Each row was made from one path, in order. Every step used is in the known rows, and no mark comes twice. Write each row's path.
(in the rows, 128 means zero)
Known rows
g > h > v: [110 127  87 139 147 124 186  80 158 100 101  89 151 148  91 144 118 130
  92 116 168 172  94 117]
h > e > n: [123 130 128 130 145 114 127 131 127 117  98  70 108 152 132 148  92 160
 168 140 163 154 101 101]
r > l > w: [141 140 100 107 142 151 151 147 122  85 117 126  97 139  79  78 153  94
 141 142 141 124 120 141]
n > e: [124 150 121 104 154 138 143 138 100 109 110  81 104 166 113 142 137 148
 133 156 115 173 143 127]
r > l: [133 129  99 107 154 131 152 143 123 106 130  89  95 141  93  76 116 106
 139 129 128 134 121 149]
e > w: [132 119 111 107 152 137  79 142 110 105 113  71 134 147 126 131 127 121
 137 150 114 151 117 107]
m > r > l > w > g > h > v > y: [ 93 127  79 162 125 162 222  52 180 101  45 124 101 129  74 128 160  84
 111 114 192 139  18 106]
m > r > l > w > e > n: [142 177 107 103 143 147 134 128 107 124  79 104  96 151 114  87 131 121
 222 165 195 134  56 125]
y > v > h > e > w > l > r > m: [115 120 124 185 140 174 182 114 113  85 113 111 117 167 138 133 135 127
 150 205 126 186 131 135]
e > n: [151 126 101 110 155 125 109 136 109 110 121  54  89 146 131 121  95 138
 168 125 152 132 112 125]
m > r > l > w > g > h > e: [106 147 103 147 131 145 177  91 177 167  75 178 125 114  83 115 165 121
 139 131 187 162  40  99]
h > e: [105 127 129 143 143 113 146 127 142 118 103 101 130 152 107 152 102 149
 128 152 119 163 110 102]
v > h: [118 115 104 147 145 119 140 112 113  93 122  72 117 184 123 130 130 120
  95 168 105 146 133 140]
h > v: [108 113 108 133 149 132 171 105 134  85  99  63 125 156  91 163  99 126
 110 142 147 149 108 117]
r > l > w > e > h > v > y: [ 88 129 135 124 140 157 213  87 162  47  40  66 156 215 106 118 135 119
 147 171 148 164  81 127]
w > k: [113 100 116 109 129 109 110 139 140 130 140 111 128 161 110 147  98 131
 150 142  93 131 127 127]
w > e > n: [129 146 119 105 159 119 116 145 110 134 111  62 125 174 143 141  86 163
 190 135 142 152 102 112]
m > r > l > w: [144 151  88 119 131 152 151 117 124 104  96 125  86 126  74  72 153  86
 153 166 166 122  73 139]
y > v: [135 103  87 150 153 122 154 110  97  78 128  65  91 133  98 118 111 140
 124 162 128 144 139 153]
w > l > r: [152 128  99 115 150 161 160 132 140 155 138 120  98 143 118 120 113 123
 143 106 103 132 100 136]
m > r > l > w > g > h: [132 143  73 126 138 153 156  97 161 162  96 164 108 108  83  88 170  95
 134 115 176 138  48 123]
l > r: [154 136  78 140 152 145 146 133 135 118 127 101 102 137  90 122 121 128
 133 137 126 143 108 140]
w > g > h: [122 110  89 129 155 128 138 111 159 169 130 123 137 135 113 139 127 137
 105  86 123 162  96 109]
w > g > h > v > y: [ 84  97  93 166 144 135 201  67 179 107  77  83 128 155 101 180 115 126
  82  85 140 161  63  93]
v > h > e > w > g: [ 78  93 149 154 149 133 103 123 131 139  82  85 153 181 154 202 138 143
 114 167 101 169 108  84]

Which path is each row?
[101  91 117 144 142 141 185  68 165  48  62  18 138 196 118 141 101 125
 110 151 128 163  92 125] | e > h > v > y
[114  98 123 120 151 139 164  83 155  85  83  39 159 184 112 139 104 137
 117 160 145 169 109 134] | e > h > v
[155 143  83 155 144 161 161 151 137  98 147 123 100 133  74 100 114 112
 147 149 127 160 123 137] | l > r > m
[106 146 127 111 141 160 191  74 155 104  37  83 164 188  96 107 139 122
 173 198 189 169  52 135] | m > r > l > w > e > h > v
[ 93 115 117 151 149 118 158 107 177 175 107 140 154 139 113 168 119 160
 108 102 133 180  87  86] | w > g > h > e
[ 94 118 140 114 158 132 168  88 153 109  73  43 191 210 124 160  95 164
 143 170 136 191 101 121] | w > e > h > v
[154 128 109 101 152 174 106 143 127 149 124 108 118 145 143 129 127 117
 155 123 106 141  95 119] | e > w > l > r
[132 112 130  81 147 153  89 142 117 139 122  94 128 154 159 132 113 114
 148 124  90 137 108 105] | e > w > l
[121 100  88 172 152 119 169  92  88  61 120  50  95 167 116 122 130 133
  96 188 124 151 150 168] | y > v > h
[124 171 111 114 138 143 155 124 123 130  84 135 118 150  91  93 143 112
 179 174 153 144  63 125] | m > r > l > w > e
[103 133 135 110 143 138 121 111 156 161 100 132 169 151 158 136 126 140
 132 117 126 185  86  79] | g > h > e > w > l
[108 142 116 134 144 122 110 113 154 123  93 113 175 144 129 138 139 146
 122 145 149 198  92  80] | g > h > e > w
[136 158 125 104 147 136 112 149 105 115  99 103 125 171 129 144 123 147
 188 149 154 140 101 102] | l > w > e > n
[126 150 131  89 159 152  86 147  86 102  94  69 126 169 136 151 152 140
 145 170 117 184 141 108] | n > e > w
[101 130 146 112 146 150 168  95 149  90  57  83 192 210 108 164 132 148
 141 182 147 179  99 112] | l > w > e > h > v
[120 110  99 114 160 140  84 121 146 162 114 112 156 134 134 147 145 129
 117 103 126 169  92  93] | e > w > g > h
[125 133 137 121 145 166 126 139 147 156  99 121 136 148 145 155 124 139
 160 138 115 162  86  95] | h > e > w > l > r
[ 94 104 124 179 148 122 136  96  96  61  83  53 131 172 143 156 143 150
 117 223 135 179 135 125] | y > v > h > e > w
[128 151 115 129 144 161 140 112 168 169 102 147 159 140 144 134 142 143
 140 115 141 186  74  94] | g > h > e > w > l > r
[128 139 137 135 139 181 140 157 148 135 119 142 133 147 127 132 116 120
 175 154 114 178 100  95] | h > e > w > l > r > m
[113 108 115 182 148 110 168  90  92  63  93  34  90 171 145 146 113 167
 144 192 174 159 132 143] | y > v > h > e > n
[106 128 141 103 160 155 177  90 134  82  63  31 149 204 117 158 134 158
 127 179 150 199 138 135] | n > e > h > v
[105 125 137 129 145 127  96 139 128 110  88  87 152 150 130 159 119 145
 140 167 123 172 106  83] | h > e > w
[138 164 121  86 154 142 136 158 107 107  98 103 108 163 116  95 131 128
 206 142 172 138 103 126] | r > l > w > e > n
[ 87 124 141 139 136 150 189  80 158  52  40  65 172 221 116 166 130 137
 131 173 133 173  81 102] | l > w > e > h > v > y
[112 119 116 141 152 117 136 110 164 173 100 107 132 138 142 160 109 172
 151  90 174 172  78  87] | w > g > h > e > n
[104 116 157 105 142 140 110 134 133 146  99 106 147 159 159 157 109 137
 150 140  98 158  97  80] | h > e > w > l
[129 112 112 106 150 160 147 153 132 130 116 135  96 134  86 115 151 100
 137 115 126 116 108 127] | r > l > w > g
[113 127 139 145 143 161 139 117 141 137  94 110 137 184 162 162 141 134
 133 168 110 165 100 109] | v > h > e > w > l > r
